Each row was made from one path, in order. Every step used is in the known rows, and no mark comes twice. Write each row's path.
Known rows:
memu -> vodo -> supo -> tiga -> kovet: [ 10 -41 -45  21   9   2  15   6  10  36   7  22   6 -12  -6  -1  23  19
 -20 -36  14  27   2  15  -9]
supo -> tiga -> kovet -> vodo -> memu -> suvub -> zilo: [  8 -20 -32  10  18 -14   6  11 -17  10 -10  11   5  24  22 -12  40 -10
  31 -23   6  33   9  -4   4]
zilo -> vodo -> memu -> suvub: [  4  -4 -48  -6  27  12  24   6 -27  13  -7  44  11  13  30   1  32  49
 -29 -26   4   7 -20 -13  46]
memu -> suvub -> zilo -> vodo -> kovet -> tiga: [  6 -14 -36 -11  18  20  23   9   2  21 -28  48 -14  24  22  11  29  21
  13 -31  -7   7  21 -12  22]
belo -> vodo -> memu: [  0  -2 -57  15   1  20  -1  -3   7   7  17  39  -4   6  43 -12  26  35
 -37 -20   5  14 -22   3  -9]
kovet -> tiga -> supo -> vodo: [ 24 -16 -28  12 -26  32  17  14 -15   6 -16 -12  15 -10  31   0  12  42
  16 -39  22  23  18   2 -48]
kovet -> tiga -> supo: [ 27 -34 -34  11  -6  35   6  14  -4   8 -14  -5  14  -7  29  -4  20  35
  12 -31  11  17   8  -3 -42]
memu -> suvub: [ 18 -13 -43 -11  -8  26  17  25  -7  20 -17  53  -6   8  28  25  30  40
 -22 -35  22   9   2   4   0]
suvub -> zilo -> vodo: [  1 -27 -62  -8  21  25  33 -25 -15  29 -17  25  -4 -12  23   7  33  35
   8  -6  14  15  -1 -15  30]
belo -> vodo -> kovet -> tiga -> supo: [  2 -16 -49  27 -10  30  -8  10  25  11  -3  27  -4   9  25 -13  20  16
  -2 -29   1  29  -3   0 -36]
supo -> tiga -> kovet -> vodo -> memu: [ 11 -19 -34  16   2  -9   0  14 -21   8  -4  -2  19   0  23 -19  37   0
  29 -16  15  45  -7  -3   5]
suvub -> zilo -> vodo -> supo: [ -2 -35 -57   5  23  22  34 -29  -3  38  -4  22   4  -7   5   1  22  26
   9  -6  14  15  -5 -16  35]
suvub -> memu -> vodo: [ -1 -16 -46 -10  22  17   4   4  -7  37   0  31  -4   0  48   8  25  29
 -38 -30  -5  13  22 -18   7]
supo -> vodo -> belo: [  9  27 -49  17 -37  12  28  13 -37  14  -1  15   7 -22  47   0  19  58
   7 -29  36  32  10 -14  11]
tiga -> kovet -> vodo: [ 19 -41 -20   0   0  14  16  18 -27  14 -11   3  30 -13  30 -10  29  -3
  13 -10  14  44 -22  -3 -22]
belo -> vodo -> supo -> tiga: [ -2 -24 -55  38 -17  25   1  -2  27  27  18  23   5  -8  -2   3  22  18
 -17 -19  19  28 -15  13  -9]
belo -> vodo -> supo -> tiga -> kovet: [  1 -36 -44  40 -10  15   1   0  22  31  17  15   8  -9  -3  -6  26   4
 -12 -15  18  37 -16  13 -25]
zilo -> vodo -> supo -> tiga -> kovet: [  3 -40 -43  24  11   9  23  -3 -12  37  -2   4  29 -21 -14  -4  30  21
   5 -10  24  38 -22  -7  32]
supo -> vodo -> memu: [  9  27 -47   1 -27   7  22   3 -27   9   1  21   4  -8  46 -10  10  56
  -3 -33  36  23   4  -2   7]
kovet -> tiga: [ 28 -20 -25  -4 -25  39   5  21   4   6 -14   5   8 -23  35  -1  17  39
  14 -23   5  17  10  -2 -16]
belo -> vodo: [  4 -19 -56  13 -17  37   6   2   9  16   3  33  -3 -15  31  10  29  34
 -33 -16  16  22 -19  12 -24]
suvub -> zilo: [  8 -24 -61  -7   5  22  20 -19  -1  26 -12  28 -16  -8  32   4  27  30
  16 -11  23  14  11 -10   5]
memu -> suvub -> zilo: [ 11 -18 -49 -13   9  20  23   5  -2  25 -19  55 -21  18  29  22  31  28
  -5 -30  15   3  18  -2   3]
zilo -> vodo -> supo -> tiga: [  0 -27 -53  22   3  19  24  -5  -8  34  -2  12  24 -21 -12   3  25  34
   0 -14  24  29 -21  -7  46]
zilo -> vodo -> memu: [  2  -6 -56   0  22  14  21  -6 -27  14  -2  27  16  -6  32 -10  29  51
 -20 -15  10  16 -27 -17  47]

Which path is each row?
[ 16 -28 -23  16   7   3  14  22 -36   9  -3   3  31  -7  39 -19  34   0
  18 -10   4  46 -19 -18  -6] => tiga -> kovet -> vodo -> belo
[  7 -21 -35  21 -13  24  11  12  -4  13   3   6  31  -3  -2  -2  12   3
  20 -21  15  35 -17  -1  24] => kovet -> vodo -> supo -> tiga
[ -4 -32 -35  14  29  -3  -1   4   3  50  11  15   7   4  20  -5  24   2
 -20 -29  -3  27  24 -17   3] => suvub -> memu -> vodo -> supo -> tiga -> kovet
[  6  -3 -63  21 -14  12  19   2 -21  24 -14  17   5   4  22  -5  16  38
  11 -39  50  38   6  -6 -25] => tiga -> supo -> vodo -> kovet
[ 14 -15 -44  16  -8  20  -6  18  13  14 -17  19   0   8  22 -22  16  21
  32 -32  11  32  11 -16 -14] => vodo -> kovet -> tiga -> supo
[ 10  -1 -38  -2   5  18   9  10 -22  -7   2  21  23  11  43 -16  16  20
   1 -21   0  21 -24 -11  23] => kovet -> vodo -> memu
[  9   1 -60  32 -10  10  26   3 -40  18  -3   5  13  -2  37  -1  24  50
   2 -36  43  31   3 -13 -22] => tiga -> supo -> vodo -> belo
[  5 -21 -48 -15  22  22  34   0 -13  26 -23  51 -11  16  22  25  36  31
 -10 -26   9   3   8  -6  22] => memu -> suvub -> zilo -> vodo
[ -3  -3 -52   8  17  14   5  -4  12   9  11  56 -19  33  42  -2  28  24
 -35 -29  -7   2  -4   4 -10] => belo -> vodo -> memu -> suvub -> zilo
[ 12 -18 -36  26  -5  -6   3  21 -27  11  -6  -5  21 -10  24 -13  42   1
  35 -14  15  50  -4 -11   7] => supo -> tiga -> kovet -> vodo -> belo
[  7   2 -50  -8  26   0  11  -1  -5  12   1  55 -17  38  43  -8  25  33
 -10 -34   4  -2  10 -13  21] => vodo -> memu -> suvub -> zilo
[ 12   5 -46  -5  12   4   5  15  -9   8   2  54  -5  28  43  -6  24  42
 -24 -37   9   4  -3  -7  18] => vodo -> memu -> suvub
[ 12 -12 -58  17 -16  22  27  -1 -31  22 -12   6  13  -8  26   8  19  47
  -3 -36  53  30   1   3 -37] => tiga -> supo -> vodo
[ -4  -5 -61  18 -15  27  -4   5  22  18   0  48 -12  -1  26  -6  25  21
 -14 -19  14  32 -14   0  -9] => belo -> vodo -> kovet
[ 12 -16 -29  12   7 -10   2  25 -21   8  -8  12  15  16  21 -10  39  -2
  20 -26  11  38  -1   0   4] => supo -> tiga -> kovet -> vodo -> memu -> suvub
[ 21  -6 -29  14 -13  21  13  12 -16   1  -7  -9  15   2  38 -14   9  42
  13 -42  15  19  17  -3 -39] => kovet -> tiga -> supo -> vodo -> memu
[ 16 -49 -16  14   3  12  17  14 -14  22   2   1  37  -8  10 -17  18 -12
  14 -11  14  46 -25  -4 -15] => tiga -> kovet -> vodo -> supo
[ 16 -29 -45  16 -12  -2   2  12 -11  25 -12   1   5 -21  16  -4  44  16
  24 -13  36  45   3   2  -9] => supo -> tiga -> kovet
[ -4 -24 -41   3  25  15   5   1   5  45  13  30   5   4  28   2  13  20
 -37 -32  -5  14  18 -19  14] => suvub -> memu -> vodo -> supo
[  8 -28 -55  18   2  14  16   3  14  33   7  30   2 -11  -5   7  19  32
 -26 -40  15  17   3  14   6] => memu -> vodo -> supo -> tiga
[  5  -1 -56  13  14   2  28  -8 -30  18  -6  24  -2  33  34  -1  19  39
  -3 -46  34  13  15  -5 -24] => tiga -> supo -> vodo -> memu -> suvub -> zilo
[ -1 -13 -52 -11  23  15  27   2  -5  28 -26  60 -18  25  19  14  32  24
   1 -27   7   9  11 -13  31] => memu -> suvub -> zilo -> vodo -> kovet
[ 22  -5 -30  24 -20  24  15  18 -22   4 -10 -12  16  -6  38  -8  16  44
  21 -39  13  23  19 -10 -35] => kovet -> tiga -> supo -> vodo -> belo
